What can hang from each mark
E: N
X: N Q
N: E X
J: N
M: G
G: C M
C: G H T
H: C
Q: E J M X

Each row was made from one small tree. Brackets hold a mark, then the marks that hang from it, in alphabetical order. Every link used is in the known rows. Write each row's tree.
In the rows, zero is written as 128.
Known rows
{M G}: [ 96 147 150 113 119 135 136 145 110 156 146 125 121 104 137 122 142 152
 102 130 120 106 168  78 105]
{Q J M X}: [ 97 130 153 121 128 131 142 140 104 115 150 133 164  70 147 103 138 156
 145 179  95 150 177 110  81]
{E {N {X {Q {M G}}}}}: [ 88 199 134 109 120 153 155 132 124 148 147 121 133 132 165 121 121 196
  98 153  93 170 164  86 111]
{X {N E} {Q J}}: [ 90 163 152 119 133 152 135 127 125 102 148 124 198 164 140 122 122 193
  99 108  73 175 176 136 115]
{E {N {X {Q J M}}}}: [ 89 191 135 111 121 148 156 130 117 127 148 123 157 131 163 122 113 195
 103 151  75 185 162 107 101]
{X N {Q E J {M {G C}}}}: [ 98 175 160 124 131 161 135 117 102  98 141 127 194 152 167 113 127 162
  86 155  84 183 178 119 114]
{H {C G T}}: [ 96 178 142 128 118 112 139 151  93 141 149 120 133  56 192 123 135 129
  95 156 120 118 142 107 103]
{E {N {X Q}}}: [ 88 196 135 112 115 149 158 132 131 151 147 121 142 130 155 129 109 199
  99 133  86 174 147 100 104]
{C {G M} H T}: [ 92 184 143 131 130 106 151 144  84 147 171 126 135  99 180 113 136 123
  92  82 106  88 164  96 130]
{N X}: [ 91 159 158 121 117 129 145 141 119 163 150 132 144  88 136 120 114 195
 127 136  99 135 153 107  99]
{N E {X {Q J {M G}}}}: [ 91 159 168 117 137 123 125 127 121 139 153 126 183 141 158 107 137 220
 129 138  85 143 183 135 103]
{Q J M}: [ 96 132 149 118 131 127 138 141  86  97 147 135 171 103 142 106 129 150
 112 164  79 156 188 131  98]
{X {N E} {Q J M}}: [ 89 163 151 120 140 154 136 126 117  88 148 127 201 164 147 107 124 191
  97 138  70 195 197 144 124]
{J {N E {X {Q M}}}}: [ 84 169 180 112 132 146 142 128 133 145 149 125 171 135 150 105 100 220
 107 102  87 140 181 138 115]
{X {N E} {Q J {M {G C}}}}: [ 91 169 154 119 140 156 139 120 121  97 146 117 201 160 168 110 133 191
  87 154  77 173 190 121 125]
{J N}: [ 88 154 164 109 120 152 151 141 117 140 143 126 143 105 132 119  99 163
  91  94  99 121 166 111 107]
{G {C H T} M}: [ 98 192 159 130 121 107 170 129 113 156 163 112 194  91 183 112 109 154
  74 129 102 101 138 125 134]
{J {N E X}}: [ 84 149 178 106 127 148 147 131 133 162 149 124 161 101 142 112  99 226
 108  95  93 117 168 138 100]
{M {G {C H T}}}: [ 94 190 156 119 119 121 153 140 114 160 159 110 133 100 177 123 131 157
  98 133 125  88 135  82 115]
{N E {X {Q J}}}: [ 92 156 170 120 132 119 129 127 129 143 154 126 191 139 147 118 125 226
 131 114  79 142 163 147  96]
{N E {X {Q J {M {G C}}}}}: [ 93 160 173 120 137 122 133 122 128 139 152 119 196 137 171 108 132 225
 119 153  81 139 172 138 103]
{N E {X Q}}: [ 90 162 171 122 129 121 131 130 139 162 153 126 173 139 142 114 121 230
 125 114  91 143 164 145 106]
{E {N {X {Q {M {G {C T}}}}}}}: [ 87 235 140 112 117 145 162 127 126 150 147 112 145 126 188 121 114 197
  89 157 102 165 137  88 113]

Write each row's tree
[102 140 155 110 125 152 148 113 106 132 143 120 166  67 187 109 143 174
 113 202 102 153 161 120  61] -> {Q {E N} J {M {G C}} X}
[ 86 210 158 121 134 153 142 123 128 122 147 114 177 158 172 104 126 195
  80 145 105 173 174 118 140] -> {X {N E} {Q {M {G {C T}}}}}
[ 90 192 134 111 117 148 157 131 123 135 148 122 156 130 158 132 112 196
 104 133  76 172 147 102  96] -> {E {N {X {Q J}}}}
[ 88 143 170 103 138 147 138 129 101 121 148 125 172 105 164 102 128 198
 114 142  87 120 197 117  96] -> {Q {J {N E X}} {M G}}
[100 132 175 106 131 151 128 124  78 112 141 135 167 107 156 104 127 153
  99 133  98 129 192 137  84] -> {Q E {J N} {M G}}
[ 97 155 155 110 115 146 144 122 113 163 145 132 144  95 147 121 110 199
 100 137  98 163 150 148  79] -> {Q {E {N X}}}
[ 92 142 163 110 119 149 152 137 117 131 146 125 164  72 143 122 118 161
 136 117  95 115 154  95  73] -> {Q {J N} X}
[ 90 128 152 117 136 155 144 129 117 109 151 129 183  74 150  99 134 194
 136 180  88 173 190 128  89] -> {Q J M {X {N E}}}
[101 136 151 105 125 154 137 120  98 132 145 130 149  73 170 107 148 169
 126 183 106 158 174 116  61] -> {Q {E N} J {M G} X}
[ 96 178 158 126 122 160 133 125 118 126 143 134 168 154 133 122 112 170
  90 110  95 186 164 129 118] -> {X N {Q E}}
[ 96 194 157 117 115 125 148 136 113 159 145 112 139  95 170 122 132 156
  88 140 130  98 130  82 108] -> {M {G {C T}}}
[ 99 127 163 121 129 159 136 121  99 113 146 140 179  67 150 100 129 173
 135 178  95 183 181 141  74] -> {Q E J M {X N}}
[ 96 137 182 112 130 147 133 122  85 114 144 140 186  95 154 101 106 183
 115 136  81 154 183 162  80] -> {Q E {J {N X}} M}
[101 167 177 118 130 142 131 121  99 109 140 126 189 154 168 112 121 151
  91 127  88 143 172 128 102] -> {X {Q E {J N} {M {G C}}}}
[ 90 133 151 111 136 159 140 130 115 119 150 125 167  76 159 101 150 189
 134 182 102 149 195  97  90] -> {Q J {M G} {X {N E}}}
[ 99 130 179 108 129 155 131 123  95 131 143 134 160  72 162 100 136 160
 133 148 112 124 183 114  67] -> {Q E {J N} {M G} X}
[ 93 180 157 122 126 129 134 136 107 132 149 130 164 132 157 115 130 180
 130 145  88 148 169  90 108] -> {N {X {Q J {M G}}}}
[ 97 144 180 106 130 151 129 122  83 124 143 136 170  98 163 104 122 177
 114 139  95 131 186 131  81] -> {Q E {J {N X}} {M G}}
[ 99 144 157 114 126 152 154 121 123 162 154 120 132  69 185 104 137 181
 113 197 116 146 167 115  84] -> {Q {E N} {M {G {C H}}} X}
[100 127 180 111 119 149 137 124 107 138 144 134 172  69 144 118 117 166
 136 110 102 122 151 135  55] -> {Q E {J N} X}
[ 96 136 165 123 126 161 138 126 113 142 146 140 153  65 142  95 124 181
 126 180 114 185 181 136  91] -> {Q E M {X N}}
[ 90 130 169 104 136 151 140 131 114 127 148 123 162  79 162 100 141 182
 133 151 104 113 193 101  82] -> {Q {J {N E}} {M G} X}
[ 93 169 169 115 137 140 138 126 115 106 144 117 190 160 169 111 126 166
  89 126  81 135 182 117 115] -> {X {Q {J {N E}} {M {G C}}}}
[104 115 170 122 128 132 128 127  95 123 147 142 173  66 148  99 137 161
 145 172 101 157 173 150  63] -> {Q E J M X}
[ 99 178 142 130 120 110 144 145  89 146 149 119 157  52 196 118 135 122
  79 155 114 112 150 109 114] -> {H {C {G M} T}}
